Known rows, with every way that one mark hangs from another
z_347[z_954]: [ 0.50 -0.91  0.52 -1.36 -0.80 -1.82 -1.27  0.27 -0.98  0.10  0.96  0.02
 -0.77 -0.81 -2.34  0.17  1.53 -1.08 -0.08  0.58]
z_707[z_347[z_712 z_888[z_134] z_954]]: [-2.40  1.73 -0.73 -1.73  6.09  2.17  0.10  0.44  2.90 -0.32 -0.52 -0.93
  1.10  0.35  1.54  0.85 -2.55  0.04 -2.51  1.25]
z_347[z_888[z_701] z_954]: [-0.26 -2.79 -2.77  0.55 -1.75 -0.41 -1.08  1.35  0.72 -2.08  0.18 -0.04
  0.41 -0.81  0.32  0.50 -0.74  0.04 -1.04 -0.56]
z_347[z_888]: [ 1.63 -2.17 -0.51  2.51 -0.67 -0.13 -0.61 -0.84 -1.63 -0.85 -1.66  1.68
 -2.38 -1.80 -2.89 -2.06 -1.44  1.18 -0.65 -0.49]
z_954[z_347[z_888]]: [ 1.38 -1.66  0.26  0.94  1.07  2.40  0.76 -2.22 -2.34 -0.31 -0.55  2.77
 -0.05 -0.83 -1.48 -2.61 -1.82  1.83 -1.52  0.29]
z_954[z_347[z_712]]: [ 0.60  1.10  0.91 -1.53  1.35  1.51  2.65 -1.74 -1.65  1.38  0.61  2.36
  1.66  2.54 -2.28 -1.96  0.48  2.06  0.65  1.52]
z_707[z_347[z_712]]: [ 0.26  2.02  0.40 -0.45  1.32  1.42  2.47  0.38  0.40 -0.59 -1.37  1.42
 -0.53 -0.11 -1.33 -1.71  0.52  0.33  0.72  0.15]
z_888[z_134[z_954] z_347[z_712] z_701]: [-3.51  1.37 -1.78  0.00 -1.66 -3.77 -0.51  2.63  2.12  2.41 -1.61 -2.90
 -2.33  1.88  3.65  2.58  2.09  0.51  1.78  0.52]
z_707[z_347[z_712 z_888[z_701]]]: [-0.65  0.22 -2.90  1.48  0.65  2.76  2.62  1.34  1.97 -2.88 -2.03  1.45
  0.47 -0.24  1.05 -1.25 -1.88  1.33 -0.19 -0.82]
z_707[z_347[z_888[z_701] z_954]]: [-0.87 -1.29 -2.32 -0.10  0.30  1.88 -0.20  2.23  2.09 -3.46 -0.35  0.25
  0.55 -2.52  2.35  0.31 -1.29 -1.00 -1.57 -0.86]
z_347[z_712[z_369] z_888]: [ 3.77 -1.34  1.13  3.30  0.24  1.12 -0.42 -1.59 -0.21 -1.31 -0.84  1.35
  0.28 -0.56 -3.19 -1.35 -1.96  0.63 -0.17 -1.50]
z_888[z_347 z_701]: [ 0.53 -1.11 -2.05  2.89 -4.62 -3.54  0.03  2.51  0.15 -0.75 -2.59 -0.33
 -3.61 -1.18 -0.06 -1.12  1.32  0.49  1.76 -1.17]
z_870[z_134[z_954]]: [-0.38  0.16  2.57 -0.83 -3.13 -1.04 -2.08 -0.34 -3.96 -0.08  2.26 -0.83
 -1.35 -0.68 -2.06  0.72  2.67 -2.85  1.85 -0.51]
z_954[z_347[z_712[z_369] z_888[z_701]]]: [ 2.62 -0.91 -0.20  1.82 -0.33  3.18  2.09 -1.58  0.22 -1.63  0.57  2.18
  3.82  0.67  0.54 -1.30 -2.35  1.16 -0.72 -1.20]
z_134[z_954[z_347[z_888]]]: [-0.01 -2.20  0.88 -0.08  0.82  2.03 -1.04 -1.98 -2.39  0.66  0.77  2.06
 -0.06 -0.96  0.51 -0.11 -0.17  0.41 -0.56  0.97]
z_707[z_347]: [ 1.26  0.94  0.94 -0.21 -0.65  0.08  1.20  0.43 -0.93 -0.66 -1.24  1.28
 -2.59 -3.22 -0.87 -2.43  0.60 -1.00  0.12 -0.78]
z_954[z_347]: [ 1.35  0.08  1.42 -0.95 -0.64  0.45  1.42 -1.86 -2.93  1.25  0.45  2.12
 -0.08 -0.55 -1.79 -2.62  0.60  0.61 -0.06  0.60]
z_954[z_347[z_712 z_888[z_134 z_701]]]: [-2.10  0.97 -2.39 -0.97  1.93  1.67  2.78 -0.84  0.63  0.78 -0.36  0.58
  2.61  2.64  2.54 -0.79 -2.71  2.90 -1.58  0.73]
z_870[z_134[z_954[z_347[z_712 z_888]]]]: [-1.35  0.19  1.96 -0.49  2.73  4.47 -0.30 -2.16 -2.80 -0.89  2.64  1.20
  3.18  3.15 -0.75  0.29 -0.36  0.23  0.14  1.42]
z_707[z_347[z_954]]: [ 0.11  0.61  0.64 -1.88  1.33  0.40 -0.38  1.28  0.43 -0.84  0.61  0.18
 -0.82 -2.65 -0.10 -0.15  0.88 -2.34 -0.72  0.28]
z_325[z_701]: [ 1.27 -0.59  0.96 -0.37 -4.45 -0.90 -0.10 -2.29 -2.57 -0.28 -0.33 -1.94
 -1.48 -1.73 -3.11 -1.06  2.39  1.30 -1.04 -0.81]

Rows
[ 3.56  0.81  3.06 -0.28  0.41  1.54  1.80 -2.66 -1.51  0.90  1.32  1.98
  2.47  0.49 -2.07 -1.78  0.03  0.02  0.51 -0.38]  z_954[z_347[z_712[z_369]]]
[-3.08  1.33 -2.57 -0.89  0.51 -3.38  0.05  3.01  3.43  0.93 -0.87 -2.96
 -0.33  2.88  2.15  1.94  0.66  0.37  0.37  1.03]  z_888[z_134 z_347[z_712 z_954] z_701]
[-0.99  0.68 -1.05  0.65  2.66 -0.43  0.28 -0.86  0.38  0.96 -1.77 -0.18
 -0.76  1.42 -1.15 -0.69 -2.34  2.52 -1.08  0.45]  z_347[z_712 z_888[z_134]]
[-1.06 -0.62 -2.62  0.89 -2.01 -1.82  0.18  0.53  0.15  0.15 -1.49 -0.94
 -1.72 -1.46  1.49 -0.64 -2.08  1.24 -1.49 -1.24]  z_347[z_888[z_134 z_701]]
[-3.27  0.25 -2.55 -0.35 -0.48 -1.08 -0.42  0.61  1.44  1.19 -0.58 -1.69
  0.14  1.86  2.91  2.59 -0.53  1.35 -0.03  0.24]  z_347[z_712 z_888[z_134[z_954] z_701]]
[-0.49  0.79  3.44 -2.31 -1.20  1.44 -0.67 -1.56 -4.34  0.53  3.75  0.36
  0.96  0.16 -0.63  0.24  2.15 -2.38  0.87  0.48]  z_870[z_134[z_954[z_347]]]
[-1.41 -0.56 -2.78  0.63 -0.93 -1.93  0.08  3.07  2.64 -1.07 -0.75 -1.04
  0.07  2.64  0.23  1.20  1.62  0.66  1.66  0.92]  z_888[z_347[z_712 z_954] z_701]
[ 2.11  0.61  3.66 -1.30  0.11  1.49  0.06 -2.64 -1.41  1.85  2.23  1.19
  2.53  0.68 -0.16  0.60  1.79 -1.22  1.05  0.17]  z_134[z_954[z_347[z_712[z_369]]]]
[ 3.41  2.02  2.56  0.70  0.38  1.33  1.20 -0.33  0.69 -0.85 -0.29  0.99
  0.19 -2.09 -1.22 -1.45 -0.15 -1.57  0.73 -1.84]  z_707[z_347[z_712[z_369]]]
[-2.50 -0.93 -1.71 -0.03 -2.54 -1.98 -1.64  0.67  0.23  1.10 -0.62 -1.65
 -1.78 -1.45  3.32  1.87 -0.41 -0.20 -0.70 -0.73]  z_347[z_888[z_134[z_954] z_701]]
[ 2.24  1.47  2.53 -1.00  2.16  1.60 -0.04  0.49  2.00 -1.21  1.45 -0.04
  1.99 -1.40 -0.46  0.50  0.35 -2.95 -0.19 -0.61]  z_707[z_347[z_712[z_369] z_954]]
[-1.87  0.41  0.79  0.55 -0.86 -4.43 -2.81  1.28  0.11  2.94 -1.60 -2.51
 -5.30 -1.40  1.62  1.42  1.89 -0.78  1.09  0.48]  z_888[z_134[z_954] z_347]
[ 1.64 -0.74 -0.60  1.78 -1.73 -1.89 -1.01  2.39  2.70 -1.63 -0.07 -1.61
  0.78  0.65  0.40  1.49  0.94 -1.29  1.40 -0.87]  z_888[z_347[z_712[z_369] z_954] z_701]
[-2.00  0.32 -1.11 -1.09  4.35 -0.15 -0.86 -0.45  1.46  0.44  0.03 -1.18
  0.89  2.07 -0.74  1.23 -1.87  1.41 -1.96  1.49]  z_347[z_712 z_888[z_134] z_954]
[-1.33  0.63 -2.24  1.13 -3.24 -4.54  0.07  2.50  0.72  1.32 -2.78 -2.25
 -4.09 -1.18  2.00 -0.29  0.38  0.32  0.55 -0.89]  z_888[z_134 z_347 z_701]
[-0.32 -0.06 -2.70  2.42 -2.48 -2.21  1.46  2.57  1.28 -0.77 -2.58 -0.16
 -1.56  1.75 -0.57 -0.56  1.24  1.70  2.40 -0.03]  z_888[z_347[z_712] z_701]
[ 1.46  1.65  5.04 -1.47 -0.07  2.48 -0.21 -2.47 -2.91  0.16  4.34  0.13
  3.81  1.33 -1.09  0.69  1.52 -2.94  1.39 -0.27]  z_870[z_134[z_954[z_347[z_712[z_369]]]]]
[ 2.66  0.10  2.08 -0.66  0.26 -0.58 -0.99 -0.67  0.52 -0.29  1.92 -0.14
  2.04  0.39 -2.63  0.84  0.92 -1.65  0.27 -0.33]  z_347[z_712[z_369] z_954]
[ 2.38 -0.50  1.54  1.80  0.97 -1.53 -2.12  1.18  1.96 -0.64 -0.11 -1.12
 -0.14  0.26 -2.01  0.70  1.06 -1.21  1.14 -0.06]  z_888[z_347[z_712[z_369] z_954]]
[ 2.77 -1.87  1.00  1.28  2.24  1.14 -1.72 -0.93  1.15 -1.78  0.67  0.46
  2.19  0.29 -2.72  0.44 -1.65 -0.50 -0.88 -0.49]  z_347[z_712[z_369] z_888 z_954]
[-2.45  1.27  0.21 -3.42 -2.35 -1.54  0.65 -0.36 -1.16  3.15  1.82 -1.19
  0.41 -0.14  4.70  1.56  1.46 -0.57 -0.21  0.61]  z_888[z_134[z_954[z_347]] z_701]
[-2.33  0.16 -0.51 -0.49  2.28 -0.57 -1.39 -0.71  0.56  2.03 -0.50 -0.99
 -0.93  1.30  0.53  1.75 -0.69  1.30 -0.35  1.19]  z_347[z_712 z_888[z_134[z_954]]]
[-1.90  0.79  0.64 -0.67  2.24  0.46 -1.63  0.43  0.65  0.89 -1.14 -0.98
 -2.75 -3.54  3.32  0.80 -1.18 -1.32 -1.43 -0.18]  z_707[z_347[z_888[z_134[z_954]]]]
[-1.76 -1.08 -1.65 -0.50  0.18  2.84  1.23 -0.76  0.02 -0.22  0.88  1.53
  2.71  2.62  2.23  0.88 -0.27  1.89  0.27  1.16]  z_134[z_954[z_347[z_712 z_888[z_701]]]]
